What can hang from each mark
K_564: K_295 K_465 K_830
K_168: K_295 K_711
K_711: K_168
K_737: K_295 K_465 K_830
K_295: K_168 K_564 K_737
K_830: K_564

Each row was made from one small tree. The marks that hang from a mark follow it in brackets, in the order of their numbers. Every link used is in the known rows. Write each row's tree.
Known rows
K_564[K_295[K_168 K_737] K_465 K_830]: -0.73,-5.05,-1.36,3.56,4.20,1.56,-2.38,1.40,0.50,-1.55,0.07,0.77,2.97,0.68,2.38,-1.15,-0.76,1.05,2.27,0.29,-2.37
K_830[K_564[K_295[K_168 K_737[K_465]]]]: 0.10,-4.50,-1.47,5.66,3.10,1.27,-2.20,0.44,-0.14,-1.70,0.46,0.71,-0.34,0.71,0.62,-0.87,-2.00,-1.15,1.52,1.26,-0.76
K_168[K_295[K_564] K_711]: 0.24,0.50,-1.40,-3.86,-0.81,-0.11,-0.40,-3.29,-0.66,0.77,1.55,-0.78,-4.15,-1.32,-2.07,1.24,1.42,-1.66,2.48,0.71,-0.48
K_737[K_465]: 0.49,-1.41,-0.44,1.62,0.05,0.82,-0.64,-0.20,0.30,-0.95,1.03,0.02,-1.98,0.12,-0.58,-0.80,0.16,-1.16,1.26,1.01,0.59
K_564[K_295 K_830]: -0.32,-2.19,-0.42,-0.10,2.45,1.23,-0.90,1.02,1.08,-0.54,-4.41,0.50,1.15,0.31,1.63,0.39,1.28,3.06,1.23,0.79,-1.97
K_737[K_295]: -0.14,-0.81,0.47,-0.97,2.89,0.26,-0.64,-0.09,0.69,-0.88,0.50,-0.07,-1.21,-0.85,-1.52,0.63,0.12,-0.43,3.59,0.52,-0.35
K_830[K_564[K_295[K_168[K_711] K_737] K_465]]: 0.28,-3.83,-1.68,4.06,2.00,1.25,-1.34,-0.49,-0.44,-0.37,2.70,0.33,4.13,-0.81,1.84,0.64,0.07,-0.69,1.16,0.83,-0.93
K_737[K_295 K_465]: -0.09,-1.42,0.42,2.11,2.61,0.38,-1.05,0.38,0.31,-1.49,1.18,0.35,-2.76,-0.11,-1.84,-0.87,-0.75,-0.97,3.42,0.50,0.72
K_168[K_295[K_564 K_737[K_830]] K_711]: -0.38,-0.30,-2.16,-2.97,-1.13,-0.02,-1.66,-2.96,-0.68,1.52,0.32,-0.76,-6.76,-0.02,-0.54,0.49,-0.45,-3.18,2.85,0.98,-0.10
K_168[K_711]: 0.89,0.40,-0.45,-2.37,-0.74,0.54,0.29,-1.97,-0.21,0.02,2.39,-1.07,0.12,-1.68,-0.90,1.46,2.06,-2.75,1.38,1.01,0.17
K_830[K_564]: 0.34,-2.23,-1.14,0.85,-0.21,0.87,0.23,-0.77,0.83,0.20,-1.81,0.12,-0.17,-0.12,2.01,1.11,0.79,0.85,1.30,0.98,-0.91
K_737[K_295[K_168[K_711]] K_830[K_564[K_465]]]: -0.75,-3.34,-0.49,4.45,3.88,1.08,-0.29,-3.31,-0.37,0.10,5.81,-0.48,0.41,-0.37,3.38,0.08,-0.89,1.90,3.98,-0.51,1.06
K_711[K_168[K_295[K_564[K_830] K_737]]]: -0.39,-2.20,-1.76,-3.32,1.09,-0.11,-1.80,0.09,0.02,0.08,-2.85,0.62,-4.53,-0.92,-0.48,1.01,0.34,-2.71,3.22,0.90,-3.24
K_295[K_168[K_711] K_564[K_465 K_830]]: -0.50,-4.43,-0.40,2.35,1.31,0.64,-0.80,-2.62,-1.26,-0.36,3.47,-1.22,-0.06,-0.58,1.62,-1.05,1.27,-0.63,4.23,0.08,-0.98
K_564[K_830]: -0.21,-2.34,-0.83,-0.85,1.06,1.12,-0.23,-0.02,0.70,-0.67,-2.45,-0.14,-0.87,0.33,2.16,0.23,1.02,0.36,2.20,0.49,-1.56
K_168[K_295[K_564[K_830] K_737[K_465]] K_711]: -0.43,-2.56,-2.58,-0.09,-1.06,0.34,-1.81,-0.60,-1.11,-0.32,-1.13,0.38,-6.96,0.52,-0.19,-0.88,-0.62,-4.65,2.92,0.48,-0.69
K_737[K_295[K_168[K_711] K_564] K_465]: -0.12,-2.54,0.90,2.70,3.20,-0.30,-1.37,-2.80,-1.97,-1.37,6.00,-1.60,-4.52,-1.25,-3.75,-1.27,-0.63,-4.25,5.88,0.55,1.14
K_711[K_168[K_295[K_737[K_465 K_830]]]]: 0.14,-0.17,-2.11,-0.92,1.41,0.65,-1.85,-0.73,0.43,-0.06,2.38,1.02,-5.26,-0.31,-0.13,0.16,-1.76,-2.19,1.21,0.80,0.03
K_830[K_564[K_295[K_168]]]: 0.17,-3.04,-0.73,2.66,3.84,1.30,-0.78,-1.75,0.31,-0.80,0.69,-0.07,1.83,-0.33,1.19,0.67,-0.06,2.65,1.64,0.92,-1.46
K_737[K_465 K_830[K_564]]: -0.21,-3.01,-1.21,4.39,-0.11,1.32,-0.41,-1.19,0.62,0.48,-1.44,0.32,-3.32,1.54,3.68,-0.77,-0.84,2.24,1.41,0.83,1.14
K_168[K_295 K_711]: 0.58,1.60,-2.14,-4.33,-0.03,0.74,0.22,-3.03,0.01,0.07,3.62,-0.27,-1.63,-1.52,-0.84,2.04,1.07,-1.52,0.92,0.17,-0.32
K_711[K_168]: 0.96,0.12,0.22,-2.66,1.12,0.19,-0.06,-0.67,0.59,-0.25,1.73,-0.31,0.74,-2.49,-1.43,1.78,1.91,-1.53,1.49,1.41,-1.15

Which tree is each row?
-0.17,-2.19,-1.20,2.27,-0.16,0.94,-1.92,0.25,0.37,-0.34,-0.24,0.14,-4.73,1.43,0.85,-1.49,-1.68,-2.57,1.68,1.28,1.00
K_295[K_737[K_465 K_830]]
-1.22,-5.24,0.50,4.42,5.06,0.28,-1.97,-1.05,-0.97,-2.14,1.28,-0.62,-5.42,0.71,-0.79,-2.65,-1.63,-0.98,6.73,-0.05,-0.63
K_737[K_295[K_168 K_564[K_830]] K_465]
0.70,-1.13,-0.92,-0.49,2.84,0.74,-1.71,-1.29,-0.80,-1.19,4.01,-1.00,1.45,-1.56,-2.03,1.01,0.07,-4.33,1.81,1.31,-0.84
K_564[K_295[K_168[K_711] K_737]]
0.43,-1.69,0.07,-0.57,0.90,-0.08,-0.67,-4.01,-1.62,-0.31,5.20,-2.37,-2.25,-1.70,-2.37,0.16,1.13,-3.92,4.20,1.07,-0.28
K_295[K_168[K_711] K_564]
-0.56,-2.47,-0.75,2.29,1.34,1.09,-2.27,1.67,1.32,0.73,-1.89,0.82,1.32,1.14,2.06,-0.68,-0.30,2.75,0.98,1.22,-0.38
K_564[K_295[K_737[K_830]] K_465]
-0.36,-0.90,-2.31,-0.11,-1.38,0.16,-2.04,-2.16,-1.00,0.97,1.24,-0.28,-8.32,0.70,-0.83,-0.98,-1.42,-3.55,2.60,0.93,1.08
K_168[K_295[K_564 K_737[K_465 K_830]] K_711]
-0.19,-4.02,-2.09,4.01,0.80,1.35,-0.93,-2.65,-0.55,0.41,4.39,-0.48,0.36,0.22,4.05,0.09,-1.05,-1.31,2.12,0.41,0.39
K_295[K_168[K_711] K_737[K_830[K_564[K_465]]]]
0.08,-3.61,-2.17,4.64,0.73,1.28,-1.23,-2.79,-1.16,-0.53,4.21,-0.73,-3.44,0.59,2.46,-0.62,-2.09,-4.14,2.47,0.80,1.36
K_295[K_168[K_711] K_737[K_465 K_830[K_564]]]
-1.39,-4.09,0.80,3.85,4.66,0.16,-1.96,-2.45,-0.22,0.04,3.97,-0.93,-3.11,0.50,0.31,-2.12,-1.38,2.48,6.32,0.01,0.26
K_737[K_295[K_168 K_564[K_465]] K_830]
0.03,-1.00,-2.73,-1.76,1.06,0.79,-0.94,-1.38,0.96,0.96,-0.68,1.07,-3.30,-0.52,2.53,2.23,-1.12,-0.09,1.11,0.78,-1.41
K_711[K_168[K_295[K_737[K_830[K_564]]]]]
-0.08,-3.93,-1.28,3.87,0.43,1.14,-1.58,2.69,1.22,0.36,-3.99,1.73,3.36,0.42,2.58,0.13,0.21,2.30,0.44,1.22,-1.49
K_830[K_564[K_295[K_737] K_465]]
-1.05,-4.51,0.46,2.84,3.87,0.20,-1.15,-1.89,-1.21,-0.80,3.63,-0.95,-1.04,-0.84,0.43,-1.10,0.38,-0.55,6.30,-0.44,-0.73
K_737[K_295[K_168[K_711] K_564[K_465 K_830]]]
0.13,-2.87,0.05,1.71,0.61,0.12,-0.79,-3.30,-1.34,0.02,6.05,-1.74,0.28,-1.38,-0.91,-0.65,1.25,-1.73,3.53,0.61,-0.07
K_295[K_168[K_711] K_564[K_465]]
0.01,-2.75,-1.37,0.16,3.51,1.21,-1.73,-0.68,-0.73,-1.51,1.25,-0.64,1.26,-0.67,0.48,0.57,0.03,-3.12,2.53,0.75,-1.76
K_564[K_295[K_168[K_711] K_737] K_830]
-0.08,-3.46,-0.85,3.02,3.57,1.15,-2.39,0.63,0.42,-1.26,2.59,0.45,3.25,-0.14,-0.05,-0.80,-0.65,0.16,1.77,0.88,-1.43
K_564[K_295[K_168 K_737] K_465]
-0.40,-3.16,-0.64,0.95,5.19,1.49,-1.29,-0.95,0.36,-1.60,0.07,-0.29,1.42,0.17,1.39,-0.14,0.05,2.21,2.51,0.38,-2.14
K_564[K_295[K_168] K_830]
0.05,-0.94,-0.63,-1.62,0.75,-0.16,-0.90,-1.32,0.36,0.88,1.92,0.73,-1.23,-1.85,-1.10,0.66,1.40,1.70,2.27,0.67,-1.66
K_711[K_168[K_295[K_564[K_465]]]]
-0.24,-2.04,-2.05,0.30,-0.71,0.08,-2.35,-0.09,-0.36,-0.33,-0.55,0.72,-7.16,0.75,-2.00,-1.22,-1.56,-3.31,2.44,1.04,-0.50
K_168[K_295[K_564 K_737[K_465]]]
-0.89,-4.81,-0.54,3.47,1.53,0.41,-2.55,-1.65,-0.43,0.21,2.82,-0.86,-2.91,1.05,1.17,-2.13,-1.56,-0.92,4.34,0.91,-0.46
K_295[K_168 K_564[K_465] K_737[K_830]]
0.02,-1.99,-0.93,2.13,3.22,1.42,-0.45,-3.86,-0.27,0.41,2.66,-1.05,0.61,-0.45,2.57,1.17,0.02,2.25,1.66,0.79,0.24
K_737[K_830[K_564[K_295[K_168[K_711]]]]]
-0.77,-3.01,-2.58,-0.85,-1.05,0.43,-1.56,-0.36,-0.50,0.55,-1.17,0.64,-2.84,0.12,1.58,-0.31,0.52,-1.75,2.77,0.09,-1.68
K_168[K_295[K_564[K_465 K_830] K_737] K_711]
-0.25,-1.26,-1.47,-0.40,0.44,-0.15,-2.45,-0.95,-0.19,0.64,0.43,0.39,-7.62,-0.12,-1.27,-0.59,-1.44,-2.54,2.87,1.26,-0.16
K_711[K_168[K_295[K_564 K_737[K_465 K_830]]]]
0.13,-0.88,-2.70,-0.17,0.18,0.89,-1.74,0.11,0.34,-1.26,1.07,1.23,-4.51,0.67,-0.94,-0.45,-1.87,-3.08,0.91,0.51,-0.31
K_168[K_295[K_737[K_465]]]
